Each row was made from one small tree. Brackets hold a mark, then the marks that hang from it, in alphabetical order. Every link used is in the known rows. Write each row's tree.
Known rows
{nabe {porek molo}}: [ 0.253 -0.396 -0.993  1.667 -2.051 -0.696 -0.060 -1.383 -0.263 -0.166
 -0.079 -1.499  0.349 -0.050 -0.571  0.790  1.314 -1.389 -0.702 -0.217
 -0.467]
{kamod giduz {molo {lasut beka} porek}}: [-1.231  1.749 -0.232  2.562 -3.553 -2.114 -4.361  0.981 -3.635  0.523
 -1.474 -0.728  1.945 -0.991  1.403 -1.170 -0.964  0.325  0.594  0.145
 -3.988]
{molo {kamod giduz} lasut}: [-0.726  2.244 -2.023  0.491 -1.983 -1.070 -4.556 -1.762 -0.883 -0.035
 -1.575  0.402  0.536 -0.466  1.262 -0.707 -1.384  0.128  0.559 -2.994
 -1.770]
{nabe {porek {molo kamod}}}: [-0.938 -0.221 -2.010  1.250 -1.920 -1.320 -1.595 -2.124  0.312  0.271
 -1.203 -1.360  0.159  0.507 -0.193  0.602  0.906 -1.105  0.411 -1.712
 -1.229]
{porek {molo kamod lasut} nabe}: [-1.554 -0.958 -0.732  2.286 -1.819 -0.741 -5.721 -2.630  0.178 -0.737
 -1.727  4.161 -2.611  0.099 -2.046 -0.271  0.713 -0.393 -0.492 -2.970
 -0.505]
{molo {kamod giduz} {lasut beka}}: [-2.320  1.102 -1.723  0.742 -2.201 -1.330 -4.558 -1.211 -1.192  0.156
 -2.096  1.046  0.074 -1.169  2.284 -0.917 -2.172  1.294  1.492 -2.728
 -2.716]
{kamod molo}: [-0.536  0.469  0.660  2.250  0.063 -0.348 -1.360  0.906 -1.496 -0.192
  0.294 -1.481  0.641 -0.562 -0.459 -0.359  0.572 -0.932 -0.186  0.796
 -1.055]
{molo kamod lasut porek}: [ 0.106  0.199 -0.788 -0.464 -2.894 -2.285 -4.011 -1.008 -1.154  1.367
 -2.875  0.916  0.534  0.943  0.815 -0.654 -0.280  1.086  0.801 -3.347
 -2.966]
{tapo {molo {kamod giduz} lasut porek}}: [ 0.651  1.430 -1.927  1.712 -3.148 -3.274 -5.476 -1.512 -2.472  1.706
 -3.330  0.233  0.957  1.717  0.611 -0.158 -1.078 -0.728 -0.864 -2.948
 -3.051]
{kamod giduz {molo lasut}}: [-0.055  2.843 -0.296  3.035 -1.598 -0.638 -3.807 -0.051 -2.905 -0.766
  0.005 -1.229  1.657 -1.529  0.271 -0.898 -0.769 -1.267 -0.626 -0.286
 -1.964]
{beka {lasut molo}}: [ 1.183  0.090  0.850  2.439  0.208  1.421 -1.322 -0.405 -0.726 -1.058
 -0.443 -1.472 -0.550  1.910  0.146 -0.621 -1.322  0.951 -0.877  1.530
 -1.363]
{kamod giduz {molo lasut {porek nabe}}}: [-0.347  2.492  0.124  2.391 -3.405 -1.457 -5.528  0.185 -2.571  0.310
 -1.603  0.475  0.998 -0.054 -0.525 -0.702  0.376 -0.958  0.084 -0.101
 -2.941]
{beka {lasut {molo {kamod giduz} porek}}}: [-0.087  1.877 -1.377  1.500 -1.418  0.041 -4.610 -0.826 -0.865  0.015
 -2.641 -1.706  0.785  3.397  1.041 -0.454 -2.059  1.344  0.664  0.341
 -3.214]
{molo {kamod giduz}}: [-1.971  1.977 -2.593 -0.177 -0.313 -0.473 -3.290 -0.953  0.297  0.345
 -1.488 -0.455  0.793  0.462  0.995  0.103 -1.363 -0.082  1.446 -1.465
 -1.100]
{giduz {kamod molo}}: [-2.095  1.200 -1.448  1.586  1.597 -0.624 -0.395  1.144 -0.762 -0.026
 -0.414 -1.289  2.356 -1.219 -0.571 -0.306 -0.910 -1.903 -0.074  0.967
 -0.606]
{porek {molo {lasut beka}} nabe}: [-1.691 -1.962  0.600  2.779 -2.223 -0.621 -3.717 -1.406 -0.810 -0.989
 -0.820  4.440 -3.004 -1.204 -1.532 -0.302  0.590  0.420 -0.946 -1.140
 -0.789]
{molo {kamod giduz} {lasut beka} porek}: [-1.985  1.113 -1.876 -0.089 -3.856 -2.622 -5.051 -0.546 -1.880  1.472
 -3.464  1.060  1.039  0.138  2.470 -0.783 -1.848  1.788  1.964 -2.702
 -4.213]
{tapo {molo lasut}}: [ 2.070 -0.210  0.611  2.794 -1.204 -1.714 -1.956 -1.284 -2.353  0.305
 -1.044  0.755 -0.436  0.263 -0.648 -0.222  0.061 -1.163 -2.742 -1.724
 -1.096]
{porek {molo lasut}}: [ 0.492 -0.562 -0.452  2.387 -1.501 -0.768 -2.660 -1.605 -1.241 -1.215
  0.041  1.744 -0.878 -1.044 -1.077 -0.316  0.158 -0.448 -2.166 -1.108
 -0.033]
{beka lasut}: [ 1.898  1.203 -0.512  1.023  0.669  1.246 -0.281 -0.389 -0.198 -1.042
  0.159 -0.204 -0.072  0.002  0.675 -0.085 -1.465  0.351  0.295  0.631
 -1.528]
{lasut beka molo}: [-2.530 -2.201  1.661  1.910 -0.815 -0.293 -1.114  0.593 -1.148  0.102
 -0.931 -0.372 -1.120  1.516  0.459 -1.006 -0.452  2.006 -0.155  0.985
 -1.016]
{nabe porek}: [ 0.925  0.472 -0.212  0.106 -1.818 -0.496  1.086 -0.791 -0.167  0.729
 -0.225 -2.476  1.141  0.130  0.588  0.346  0.909 -0.951  0.431 -0.391
 -0.907]

Which tree is each row?
[-2.097  0.458 -0.814  1.728 -1.206 -2.292 -1.867  1.459 -2.551  0.874
 -1.801 -0.195  2.400 -1.309  0.588 -0.801 -1.223 -0.302  0.345 -0.169
 -3.056]
{giduz {kamod {molo {lasut beka} porek}}}
[ 0.116  2.928 -0.512  2.366 -3.127 -1.861 -4.401  0.431 -3.101  0.230
 -1.107 -1.456  2.402 -0.177  0.361 -0.830 -0.402 -0.789 -0.292 -0.137
 -3.107]
{kamod giduz {molo lasut porek}}
[-4.012 -0.612 -0.968  0.758 -2.693 -1.678 -4.529  0.104 -1.242  1.557
 -3.501 -0.705  0.252  2.993  1.659 -0.747 -1.301  2.545  1.392 -0.254
 -3.159]
{lasut beka {molo {kamod giduz} porek}}
[-2.315  0.588 -1.290  0.443 -2.227 -1.302 -4.919 -0.710 -0.907  0.954
 -2.939 -1.522  0.906  3.786  0.250 -0.530 -0.764  1.147  0.497 -0.569
 -2.122]
{lasut {molo {kamod giduz} porek}}
[-1.488  1.058 -2.645  2.079 -1.819 -1.161 -5.417 -2.423 -0.970 -0.963
 -1.330  1.399 -0.114 -0.668 -0.150 -0.410 -0.955 -0.580 -0.764 -2.604
 -1.100]
{porek {molo {kamod giduz} lasut}}
[ 0.840 -0.306 -0.491  2.496 -1.272 -2.120 -3.872 -2.144 -1.741  0.702
 -2.365  0.905 -0.630  0.814 -0.229 -0.409 -0.341 -0.927 -1.609 -3.324
 -1.929]
{tapo {molo kamod lasut}}
[-1.157 -0.799 -1.515  2.177 -3.626 -2.156 -2.720 -2.150 -0.991  0.167
 -1.544 -0.322 -0.346 -0.798  0.653  0.016  0.304  0.052  0.192 -2.742
 -2.561]
{nabe {porek {molo kamod {lasut beka}}}}
[-1.992  1.089 -1.603  0.780  0.185 -1.577 -0.856  1.599 -1.107  0.842
 -1.291 -1.364  2.916 -0.025 -0.468 -0.048 -0.669 -1.403  0.274  0.966
 -1.581]
{giduz {kamod {molo porek}}}
[-1.394 -0.724 -0.598 -0.208 -3.632 -2.653 -3.980 -0.446 -1.462  1.662
 -3.189  1.517  0.037  0.457  1.803 -0.864 -0.803  2.327  1.827 -3.065
 -3.987]
{molo kamod {lasut beka} porek}
[-0.811 -1.601  1.909  0.683 -2.252 -0.393 -2.728  0.042 -0.606  0.802
 -2.164  0.427 -1.133  3.845 -1.582 -0.412  1.158  1.021 -0.537  0.933
 -0.880]
{lasut {molo {porek nabe}}}
[-1.021  0.614 -1.537  2.841 -2.136 -2.505 -4.849 -1.558 -2.349  0.895
 -2.678  1.018 -0.101 -0.049  1.358 -0.582 -1.734 -0.275 -0.426 -2.938
 -2.698]
{tapo {molo {kamod giduz} {lasut beka}}}
[-3.122  0.519 -2.266  1.546 -0.827 -0.146 -5.660 -2.014  0.943 -0.575
 -1.666  2.801 -1.578  0.401 -1.769  0.390  0.109 -0.869  0.704 -1.221
  0.043]
{porek {molo {kamod giduz}} nabe}
[-0.377 -0.116 -0.049 -0.425 -3.214 -1.796 -5.049 -1.453 -0.487  1.232
 -3.411  2.870 -1.019  1.489 -0.411 -0.617  0.605  0.977  1.244 -3.367
 -2.818]
{molo kamod lasut {porek nabe}}
[-1.539 -0.439 -0.585 -1.186 -1.872 -1.201 -3.801 -0.547  0.940  1.546
 -3.050  2.197 -0.739  2.282 -0.534  0.218  0.690  0.609  2.170 -1.798
 -1.850]
{molo kamod {porek nabe}}
[-2.166 -2.291  1.378  1.086 -2.410 -1.066 -1.478  1.020 -1.582  1.154
 -2.136 -0.564 -0.442  2.675  0.623 -0.804 -0.253  2.488  0.134  1.142
 -2.361]
{lasut beka {molo porek}}
[-2.962 -1.948 -0.530  2.408 -2.331 -1.067 -5.480 -2.071 -0.062 -0.494
 -2.068  4.752 -3.064 -0.588 -0.970 -0.463  0.359  0.606  0.372 -2.769
 -1.567]
{porek {molo kamod {lasut beka}} nabe}
[-2.368  0.357 -0.717  2.373 -0.035 -1.392 -1.359  1.046 -2.122 -0.091
 -0.690 -0.159  1.744 -2.386  0.354 -0.890 -1.445 -0.752 -0.130 -0.146
 -2.010]
{giduz {kamod {molo {lasut beka}}}}
[-1.377  1.400 -3.046  1.327 -2.256 -1.150 -2.767 -2.185  0.021  0.045
 -1.252 -1.811  1.060  0.407  0.218  0.604  0.231 -1.445  0.504 -1.406
 -1.243]
{nabe {porek {molo {kamod giduz}}}}
[-2.899  0.193 -2.431  2.404 -2.333 -1.552 -5.273 -1.788 -1.272 -0.591
 -1.608  1.874 -0.544 -1.405  0.727 -0.606 -1.648  0.484  0.139 -2.380
 -1.885]
{porek {molo {kamod giduz} {lasut beka}}}
[ 0.244  0.342  1.638  2.267 -3.109 -1.654 -4.067  0.366 -2.304  0.365
 -1.437  0.982 -0.097  0.268 -1.189 -0.876  1.447 -0.463 -0.215 -0.453
 -2.904]
{kamod {molo lasut {porek nabe}}}
[ 0.329  1.597 -1.643  2.604 -1.618 -1.981 -4.809 -2.195 -1.964  0.505
 -2.214  0.597  0.283  0.590  0.466 -0.349 -1.282 -1.132 -1.210 -3.046
 -1.762]
{tapo {molo {kamod giduz} lasut}}
[-1.164 -1.473 -0.164  2.505 -1.948 -1.174 -2.368 -0.957 -1.625 -0.949
 -0.307  2.139 -1.292 -1.613 -0.197 -0.541 -0.304  0.619 -1.276 -1.243
 -0.846]
{porek {molo {lasut beka}}}
[-2.628  0.147 -0.550  0.670 -2.513 -0.924 -5.706 -0.926 -0.307  1.021
 -3.377  0.143 -0.447  4.144 -0.689 -0.382 -0.089  1.051  0.902 -0.530
 -1.914]
{lasut {molo {kamod giduz} {porek nabe}}}
[-0.544  1.672 -1.193  2.131 -0.117  0.856 -4.033 -1.443 -0.619 -0.830
 -1.515 -1.665  0.171  2.311  0.935 -0.608 -2.410  0.848  0.396  0.219
 -2.205]
{beka {lasut {molo {kamod giduz}}}}
[-1.311  1.174 -0.982  2.232  0.479 -1.015 -1.543  0.491 -1.869 -0.433
 -0.262 -0.600  2.199 -1.961 -0.311 -0.748 -1.086 -1.700 -0.866 -0.456
 -1.222]
{giduz {kamod {molo lasut}}}
[ 2.400 -0.367  0.380  1.984 -2.918 -2.718 -2.597 -0.708 -2.857  1.347
 -2.197  0.554  0.291  1.545 -0.337 -0.196  0.158 -0.752 -2.274 -1.616
 -2.070]
{tapo {molo lasut porek}}
[-0.791  0.977 -1.761  0.984 -2.053 -2.137 -5.296 -1.344 -0.525  1.975
 -3.746  1.243 -0.179  2.951 -0.808  0.441 -0.074 -1.047  0.480 -1.738
 -2.268]
{tapo {molo {kamod giduz} {porek nabe}}}
[-0.064 -0.089  0.218  1.688 -1.206  0.295 -4.510 -1.055 -0.269  0.041
 -2.969  0.346 -1.164  3.834 -0.172 -0.422 -0.760  1.460  0.795 -0.004
 -2.993]
{beka {lasut {molo kamod {porek nabe}}}}
[-2.533  0.575 -0.921  1.355 -0.749 -0.206 -4.093 -1.236 -0.417  0.053
 -1.821 -1.412  0.154  2.545  0.055 -0.779 -1.106  0.525  0.202 -0.482
 -0.731]
{lasut {molo {kamod giduz}}}
